Every row comes from one small tree of marks. The marks that hang from a mark follow it in brackets, in alphabetical order. Every link used is in the known rows. Which tree was each row made from?
Known rows:
Y[D[N]]: 1.846, 2.000, 1.277, 0.924, -1.316, 1.623, 0.661, 1.307, 0.055, -0.194, 0.312, 3.076, -0.739, -0.030, 1.473, -0.585, -1.295, 1.086, -2.018
N[D L P]: 2.608, 3.008, 0.831, 0.753, -1.041, -0.011, 2.379, 2.490, 1.035, 2.218, 1.777, 2.699, -0.197, 0.947, -0.590, -2.669, -1.871, -0.809, -0.801
J[U]: 1.660, 0.790, 1.505, 0.182, -1.203, 1.718, 1.824, 2.354, 0.948, -0.786, 1.654, 2.795, -0.862, 1.029, -3.563, -1.964, -2.304, -0.157, -5.475
P[N[J]]: 1.371, 0.974, 1.831, 1.797, -1.117, 0.929, 0.775, 1.073, 1.517, -0.542, 2.258, 2.391, -0.323, 1.040, -0.126, 0.613, -0.779, 0.481, -2.792
Y[D[N[G P]]]: 2.641, 2.298, 1.516, 1.096, -0.648, 0.621, 1.663, 1.622, 0.206, -1.408, -0.772, 3.034, -0.528, 0.314, 0.058, -1.114, -1.250, 1.030, -1.137
D[N[G L] Y]: 2.333, 0.575, 0.533, -1.946, -0.718, 0.745, 1.639, 0.213, 0.868, 0.560, -0.744, 3.272, -0.271, 1.043, -0.433, -1.274, -0.356, 0.891, -0.380
N[L]: 1.938, 1.550, 0.890, 0.069, -1.396, 1.036, 1.978, 2.453, 0.891, 0.549, 0.281, 2.836, -0.411, 0.832, -1.723, -1.910, -1.442, -1.020, -1.903
P[N[J L[X]]]: 2.223, 0.552, 2.445, 0.495, -0.129, 1.158, 1.259, 1.217, 1.938, 0.424, 1.794, 2.383, -0.285, 1.186, -1.091, 0.368, -0.050, -0.181, -1.088
G[N[D]]: 1.606, 2.380, 1.110, 0.367, -1.355, 1.523, 1.622, 0.877, 0.607, 0.811, 0.893, 1.600, -0.578, 1.106, 0.455, -0.065, -0.699, 0.675, -1.579
P[N[D[Y] L]]: 1.863, 2.203, 1.690, -0.994, -0.656, 1.319, 1.043, 0.642, 1.855, 2.551, 5.007, 2.549, -0.217, 1.500, 0.722, -0.251, -1.486, 0.804, -1.613
N[D G J L]: 2.482, 0.270, 0.582, -0.567, -0.698, -0.378, 3.320, 0.843, 1.171, 1.176, 0.264, 2.867, -0.029, 0.641, 0.973, -3.211, -0.713, 1.021, 0.080
N[J]: 1.456, 0.516, 0.950, 1.519, -1.586, 0.977, 1.495, 1.164, 0.759, -0.415, -0.720, 2.741, -0.459, 0.921, 0.686, -1.421, -0.848, 0.395, -1.801
N[D G J L[X]]: 2.812, -0.068, 1.396, -1.335, 0.002, 0.289, 3.204, 0.459, 1.505, 0.549, -0.624, 2.728, -0.169, 0.990, 1.112, -2.921, -0.192, 1.262, 0.948
P[N[J[U]]]: 1.464, 0.187, 2.267, 1.268, -0.546, 1.063, 1.264, 1.396, 1.668, -0.388, 4.079, 2.544, -0.555, 1.029, -2.970, -0.084, -1.335, 0.457, -5.764
D[N[J L[X]]]: 2.585, 0.054, 0.912, 0.058, -0.367, 0.177, 1.282, 0.463, 0.888, 1.351, -1.231, 3.079, -0.319, 0.509, 0.008, -0.941, 0.506, 0.119, 0.293
P[N[D G J L]]: 2.504, 0.658, 1.522, -0.308, -0.316, -0.495, 2.677, 0.716, 1.798, 0.974, 3.434, 2.525, 0.090, 0.756, 0.158, -1.224, -0.465, 1.112, -0.837
U[J]: 1.455, 2.253, 1.035, 0.116, -1.785, 2.590, 1.440, 2.226, 0.750, -1.443, -0.293, 2.547, -0.697, 1.369, -1.036, -2.406, -1.676, 0.183, -3.580
D[N[G P]]: 2.514, 1.957, 0.843, 0.566, -0.915, -0.117, 1.754, 1.477, 0.570, -1.528, -1.268, 2.989, -0.307, 0.945, -1.669, -1.307, -0.702, 0.234, -1.027
Y[D[N[G]]]: 2.250, 1.323, 1.421, 0.007, -0.900, 1.224, 1.548, 1.090, 0.173, -1.635, -0.639, 3.078, -0.632, 0.084, 0.828, -1.107, -1.063, 1.739, -1.504
N[J P]: 1.913, 1.517, 1.023, 2.615, -1.273, 0.448, 1.489, 1.803, 0.826, -0.213, -0.944, 2.659, -0.333, 1.212, -0.253, -1.423, -0.998, -0.312, -1.382
Y[D[N[J L[X]]]]: 2.835, 0.347, 1.614, 0.522, -0.030, 1.233, 1.162, 0.630, 0.574, 1.499, -0.877, 3.110, -0.552, -0.075, 1.768, -0.835, 0.040, 0.933, 0.173
N[D P]: 2.151, 3.210, 1.004, 1.333, -1.315, 0.614, 1.730, 2.003, 0.885, 0.588, 1.293, 2.542, -0.363, 1.187, 0.391, -2.110, -1.971, 0.107, -1.362
Y[D[N[P]]]: 2.360, 2.963, 1.404, 2.220, -1.064, 1.176, 0.729, 1.890, 0.060, -0.018, 0.154, 2.979, -0.686, 0.277, 0.784, -0.619, -1.493, 0.399, -1.698
G[N[J L]]: 1.811, 0.546, 0.943, 0.954, -1.019, 1.104, 1.924, 1.178, 0.706, 1.572, -0.937, 1.843, -0.317, 0.828, -1.448, 0.164, 0.529, -0.668, -1.007
N[G J[U] L]: 2.327, -1.127, 1.234, -0.459, -0.346, 0.090, 3.345, 1.772, 1.262, 0.008, 0.468, 3.057, -0.366, 0.737, -3.904, -2.968, -1.067, 0.082, -3.610

Write each row's tree:
1.602, 1.220, 0.943, 1.164, -1.262, 1.137, 1.685, 0.106, 0.679, 1.301, 0.298, 1.712, -0.405, 0.934, 1.683, -0.036, 0.151, 1.156, -1.022 -> G[N[D J]]
2.360, 0.682, 0.804, 1.146, -0.818, 0.392, 1.340, 1.024, 0.234, 2.052, 0.143, 3.297, -0.423, -0.442, 1.523, -1.068, -0.389, 0.703, -0.860 -> Y[D[N[J L]]]
2.462, 2.754, 0.880, -0.048, -0.867, 0.951, 1.737, 1.216, 1.226, 2.932, 1.737, 2.784, -0.202, 1.667, 0.827, -2.218, -1.801, 0.032, -0.326 -> N[D[Y] L P]
2.614, 0.574, 1.818, -1.565, -0.234, 1.295, 2.725, 1.802, 1.317, -1.449, -1.724, 2.641, -0.447, 1.262, -2.140, -2.131, -0.780, -0.128, -0.307 -> N[G L[X]]
2.721, -0.021, 0.988, 0.148, -0.435, 0.051, 2.203, 0.737, 0.392, 0.573, -1.043, 3.300, -0.304, -0.336, 0.906, -1.560, -0.050, 1.315, -0.314 -> Y[D[N[G J L]]]
2.226, -0.282, 0.796, -0.092, -0.836, 0.077, 2.925, 1.404, 1.020, -0.296, -1.437, 2.871, -0.155, 0.768, -1.049, -2.440, -0.370, 0.109, -0.704 -> N[G J L]
2.309, -0.534, 0.352, -1.197, -0.484, 0.152, 1.680, -0.582, 0.939, 1.185, -1.371, 3.342, -0.076, 0.940, 0.572, -1.261, 0.476, 1.371, 0.286 -> D[N[G J L] Y]
2.012, 0.853, 1.085, 1.764, -1.208, 1.030, 0.708, 0.557, 0.125, 0.408, -0.267, 3.157, -0.619, -0.163, 2.858, -0.503, -0.585, 1.597, -1.519 -> Y[D[N[J]]]
2.236, 1.079, 0.948, 0.440, -0.624, 0.576, 2.086, -0.314, 1.262, 0.467, -0.198, 2.793, -0.099, 1.861, 2.566, -2.320, -0.846, 2.065, 0.223 -> N[D[Y] G J P]
1.935, 3.090, 1.323, 0.714, -0.952, 2.203, 1.041, 0.274, 0.881, 1.751, 0.785, 1.678, -0.442, 2.045, 1.074, 0.353, -0.667, 0.795, -0.739 -> G[N[D[Y] P]]
1.907, 1.769, 0.892, 1.394, -0.996, 0.965, 1.193, -0.060, 1.124, 1.999, 0.798, 2.777, -0.228, 1.756, 3.105, -1.722, -1.187, 1.451, -0.383 -> N[D[Y] J P]
2.445, 1.565, 0.658, 0.741, -0.658, 0.420, 1.757, 0.422, 1.308, 3.459, 1.241, 2.877, -0.053, 1.507, 1.984, -2.337, -1.004, 0.520, 0.274 -> N[D[Y] J L P]
3.147, 2.123, 1.327, 0.673, -0.301, 0.196, 2.235, 2.127, 0.345, 0.203, -0.397, 3.138, -0.342, 0.106, -0.929, -1.639, -0.945, 0.156, -0.403 -> Y[D[N[G L P]]]
1.804, 1.323, 1.099, -1.565, -1.078, 1.425, 1.945, -0.047, 1.162, -0.301, 0.566, 2.695, -0.382, 1.687, 2.248, -2.198, -1.709, 2.245, -0.802 -> N[D[Y] G]
1.913, 0.812, 1.779, 0.291, -0.645, -0.079, 2.019, 0.213, 1.640, -0.627, 2.922, 2.435, -0.090, 0.991, 1.438, -0.747, -0.642, 2.011, -1.446 -> P[N[D G J]]
2.317, 1.750, 0.940, -0.210, -0.735, 0.821, 1.084, 0.318, 0.778, -0.866, -1.226, 3.094, -0.327, 1.593, -0.229, -0.765, -0.693, 1.086, -0.616 -> D[N[G P] Y]
2.851, 2.293, 0.944, -0.343, -0.597, -0.441, 3.329, 2.216, 1.129, 0.766, 0.838, 2.739, -0.057, 1.062, -1.104, -3.194, -1.544, -0.176, -0.243 -> N[D G L P]
2.460, -0.092, 2.589, -0.528, 0.307, 0.705, 2.238, 0.871, 2.028, -0.929, 0.813, 2.449, -0.168, 1.301, -1.713, -0.205, 0.182, 0.460, -0.584 -> P[N[G J L[X]]]
1.619, 1.560, 1.646, 1.216, -1.014, 0.261, 1.213, 0.522, 1.571, 0.845, 3.991, 2.352, -0.233, 0.952, 1.670, -0.307, -1.083, 1.392, -2.083 -> P[N[D J]]
2.717, 2.073, 1.034, -1.166, -0.411, 0.573, 2.597, 1.036, 1.344, 1.488, 0.738, 2.839, -0.081, 1.703, 0.206, -2.821, -1.446, 0.675, 0.186 -> N[D[Y] G L P]
2.702, 1.163, 1.139, -0.587, -0.533, 0.637, 2.162, 1.545, 0.306, 0.034, -0.341, 3.232, -0.457, -0.196, -0.271, -1.567, -0.876, 0.828, -0.913 -> Y[D[N[G L]]]
2.893, -0.598, 1.052, -1.088, 0.073, -0.031, 2.178, 0.229, 1.075, -0.120, -2.295, 3.120, -0.227, 0.595, -0.570, -1.486, 0.674, 0.792, 0.865 -> D[N[G J L[X]]]
2.459, 0.853, 0.576, 1.370, -0.754, -0.773, 1.843, 0.727, 0.623, -0.966, -1.813, 3.051, -0.144, 0.761, -0.308, -1.251, 0.027, 0.738, -0.382 -> D[N[G J P]]
1.732, 1.647, 1.358, 2.747, -1.061, 1.312, 1.422, 1.228, 0.587, 0.192, -1.353, 1.625, -0.410, 1.379, -1.080, 0.698, 0.151, -0.467, -1.304 -> G[N[J P]]
2.287, -0.002, 0.670, -1.365, -0.580, 0.559, 2.663, -0.355, 1.379, 1.918, 0.384, 2.984, -0.037, 1.337, 2.220, -2.663, -0.593, 1.864, 0.458 -> N[D[Y] G J L]
1.995, 2.360, 0.740, 0.896, -1.091, 1.294, 0.158, 0.451, 0.594, 0.569, -0.233, 3.066, -0.426, 1.513, 0.300, -0.234, -1.044, 0.431, -1.296 -> D[N[P] Y]
2.749, -0.144, 1.390, 0.616, -0.055, -0.058, 3.407, 2.273, 1.344, 0.203, 0.415, 2.976, -0.240, 1.011, -4.873, -3.040, -1.109, -0.613, -3.182 -> N[G J[U] L P]
1.903, 0.786, 0.755, -0.216, -0.708, 1.681, 1.556, -0.550, 1.006, 3.743, 0.714, 1.955, -0.247, 1.396, 1.915, -0.101, 0.428, 1.090, 0.090 -> G[N[D[Y] J L]]
2.037, 0.141, 0.206, -0.299, -0.916, 0.525, 0.752, -0.286, 0.821, 2.516, -0.283, 3.348, -0.241, 0.845, 1.251, -0.746, 0.180, 0.741, -0.235 -> D[N[J L] Y]
1.927, 1.225, 0.598, 1.589, -1.019, 0.743, 0.251, -0.261, 0.696, 1.161, -0.835, 3.165, -0.294, 1.352, 1.545, -0.314, -0.146, 0.938, -0.599 -> D[N[J P] Y]
2.216, 2.234, 1.223, -0.408, -0.761, 1.098, 2.080, 0.547, 1.227, -0.144, 0.365, 2.728, -0.267, 1.976, 1.450, -2.226, -1.761, 1.614, -0.387 -> N[D[Y] G P]
2.180, 1.359, 1.952, -0.676, -0.630, 0.491, 2.259, 2.121, 1.674, -0.928, 2.313, 2.449, -0.205, 1.041, -3.101, -0.414, -0.978, -0.282, -2.110 -> P[N[G L]]
2.443, -0.168, 1.034, -0.936, -0.205, 1.288, 0.561, -0.744, 1.111, 1.986, -1.311, 3.194, -0.347, 1.196, 1.230, -0.472, 0.492, 0.990, 0.607 -> D[N[J L[X]] Y]
2.632, 2.506, 0.480, 0.941, -0.980, -0.392, 1.371, 2.261, 0.599, 1.418, 0.150, 3.113, -0.256, 0.558, -2.084, -1.242, -0.887, -1.297, -0.969 -> D[N[L P]]
1.906, 1.848, 1.139, 1.593, -0.831, 1.669, 1.139, -0.500, 0.906, 2.317, 0.143, 1.780, -0.275, 1.927, 2.217, 0.371, 0.086, 1.287, -0.100 -> G[N[D[Y] J P]]
